Each row comes from the steps of one walk. Every step used is in the known rows, and no mark comes twice. Write the walk behind each row, first mark first.
Known rows
L/B: [ 3.24  1.36  0.58 -0.10 -3.09  2.23 -4.78  2.33 -2.06 -0.42  1.22  3.06
  3.19  0.56  0.65 -2.29 -0.71 -0.92]
B/E: [ 2.26  1.33  0.85  0.02 -1.38  1.85  0.06  3.87  0.60 -3.95  1.56  3.93
  4.28 -0.13  0.65 -3.47  2.55 -1.40]
E/M/L: [ 4.55 -0.38  1.61 -1.73 -1.12  2.32 -2.03  2.78 -2.58 -3.32  2.94  3.82
  2.41 -2.04 -1.28 -1.89 -0.88 -1.68]
M/U/E: [ 1.84  1.22  2.91 -1.67  1.08  1.50 -2.82  3.44  1.12 -4.10  1.94  4.17
  3.82  0.19  2.68 -0.48  1.88 -0.55]
M/E/A: [ 2.77  2.41  1.89 -3.26 -1.22  0.56 -3.47  1.03 -2.68 -1.04  0.59  3.68
  1.86 -1.32 -0.12 -2.75 -0.61  0.46]
E/A: [ 2.24  1.77 -0.12 -1.80 -1.06 -0.29 -0.72  3.34 -2.98  0.91  0.96  3.54
  1.81 -1.13  1.76 -2.75  0.77 -0.49]
A/B/E: [ 2.96  0.87  1.53  0.22  0.29  0.01 -2.37  2.16 -0.41 -4.73  0.90  2.73
  3.94 -0.07  0.22 -3.71  1.91 -3.11]
A/E/M/L/B: [ 5.04  1.21  2.35 -3.47 -0.67  4.89 -6.36 -0.01 -4.25 -3.22  1.57  2.83
  2.15 -1.00 -3.04 -1.79 -3.74 -2.61]
B/E/U: [ 1.35  1.21  2.36  0.49 -3.23  2.83 -0.76  2.59 -0.11 -4.93  1.73  4.37
  3.95 -1.20  1.20 -1.71  1.37 -2.06]
L/B/E/A: [ 0.98  2.61  0.78  0.06 -0.62  4.14 -1.77  1.33 -2.03  1.51 -0.09  3.99
  3.63  0.45 -0.87 -2.09 -0.36 -0.49]
U/E/M/L/B: [ 2.27  0.48  3.00 -1.74  0.55  4.83 -2.92  1.18 -0.66 -1.94  1.86  3.91
  3.47 -0.34 -2.99 -1.55 -2.72 -1.00]
M/L/U/E/A/B: [ 3.47 -0.54  1.49 -2.99  1.99 -0.89 -7.92 -0.63 -0.56 -2.44 -0.25  2.30
  2.77 -2.39 -2.54 -2.39 -1.64 -0.96]
L/B/A/E/M: [ 3.06  2.92  2.25 -2.64 -0.63  4.12 -2.97 -0.60 -3.08  1.93  1.33  3.51
  2.44 -1.20 -1.79 -2.07 -4.92 -1.65]
M/E: [ 3.99  1.59  2.24 -2.48 -2.65  0.54 -4.84  1.76 -1.07 -4.19  1.53  3.47
  2.81 -0.80  0.16 -3.26 -0.12 -0.13]
M/U/E/A: [ 0.75  2.09  2.54 -2.35  2.50  1.52 -1.70  2.79 -0.20 -1.06  1.07  4.43
  2.95 -0.43  2.43 -0.03  1.27  0.16]
U/E: [ 1.68  1.33  1.63 -1.62 -0.42  0.45 -0.95  4.07  1.51 -2.97  1.74  3.55
  3.69  0.11  1.04 -3.40  1.14 -0.83]
B/A: [ 2.92  1.68  0.24 -2.08 -1.48 -1.00  0.67  2.51 -1.12 -0.11  1.84  4.19
  2.92 -2.40  1.38 -3.73 -0.81 -0.41]
B/A/E/U: [ 2.98  2.69  2.32 -4.00 -2.26  0.76 -2.48  0.19 -2.70 -2.19  1.44  3.87
  2.05 -3.24  1.04 -2.55 -3.30 -1.99]

Write each row's walk
[ 3.41 -0.66  2.29 -0.02 -0.22  3.96 -3.23  1.51  0.72 -3.69  1.89  3.58
  3.92 -1.82 -3.38 -1.51 -0.20 -1.67]	B/E/M/L/U
[ 3.60  0.74  1.73 -1.72 -0.48  4.05 -2.53 -0.21 -3.48  0.34  2.05  4.33
  2.69 -2.40 -2.84 -1.47 -4.36 -0.86]	E/M/L/B/A
[ 2.64  2.95  2.37 -2.77 -2.57  3.16 -5.25 -1.43 -3.66  0.00  0.70  3.66
  2.48 -1.95 -0.27 -1.64 -5.06 -1.62]	L/B/A/E/U
[ 5.78 -0.04  2.44 -3.75 -0.46  2.82 -7.83  0.61 -1.97 -4.10  1.82  2.13
  1.91 -2.24 -2.95 -1.85 -2.82 -2.61]	A/E/M/L/U
[ 0.95  1.84  1.80 -2.45  2.33 -0.94 -1.54  1.86 -0.92 -0.58  0.22  3.02
  2.51 -0.37  0.40 -3.27  0.14 -1.41]	U/E/A/B
[ 3.38  2.59  3.18 -3.79  1.60  2.65 -1.59  0.63 -2.20 -0.71  2.32  4.10
  2.21 -2.55  0.33 -0.92 -2.74 -1.80]	B/A/E/M/U
[ 3.18  0.66  3.19 -0.37 -0.07  3.30 -2.17  3.68 -1.31 -2.24  3.37  4.08
  2.59 -0.71  1.99  0.61  1.05 -1.62]	E/M/U
[ 4.17  1.74  1.84 -4.01 -2.12  3.23 -6.70 -2.43 -4.76 -2.90  0.47  4.07
  2.49 -3.06 -2.04 -1.69 -5.89 -1.37]	M/L/B/A/E/U
[ 4.42  1.84  1.95 -4.75  0.50  2.09 -1.46  0.04 -3.25 -1.97  1.89  3.93
  2.07 -3.43 -2.28 -2.98 -4.08 -1.92]	B/A/E/M/L
[ 3.11  1.50  3.72 -2.05 -4.52  1.55 -5.74  0.49 -1.93 -5.28  1.83  3.87
  2.39 -1.73  0.75 -1.49 -1.33 -0.84]	M/E/U
[ 2.37  0.12  2.81 -2.51  1.02  2.88 -0.83  2.67  0.17 -3.64  2.47  3.98
  3.27 -1.14 -1.90 -2.11 -1.05 -1.17]	U/E/M/L
[ 3.26  2.13  2.40 -3.17  0.29 -0.72 -5.47 -0.43 -3.39 -1.71  0.07  2.86
  1.66 -1.29 -0.52 -3.07 -0.93 -0.86]	M/E/A/B
[ 2.03  0.94  2.88  0.54 -1.37  0.84 -3.30  1.00 -1.00 -5.85  1.11  3.25
  3.60 -1.13  0.84 -2.25  0.76 -3.60]	A/B/E/U
[ 0.97  2.11  0.54 -0.71  0.01  1.83  1.56  3.11 -1.11 -0.50  0.53  4.16
  3.32 -0.64  0.27 -3.03  1.86 -0.82]	B/E/A
[ 3.96 -0.86  2.72  0.19  1.65  2.03 -5.87 -0.26 -0.01 -4.47  1.26  2.41
  3.56 -1.85 -3.40 -1.94 -0.62 -3.31]	A/B/E/M/L/U
[ 1.26  1.07  3.15 -1.06  0.39  2.64  0.71  3.83  1.29 -1.67  2.75  3.73
  3.22 -0.15 -0.30 -2.25 -0.03 -1.35]	U/E/M
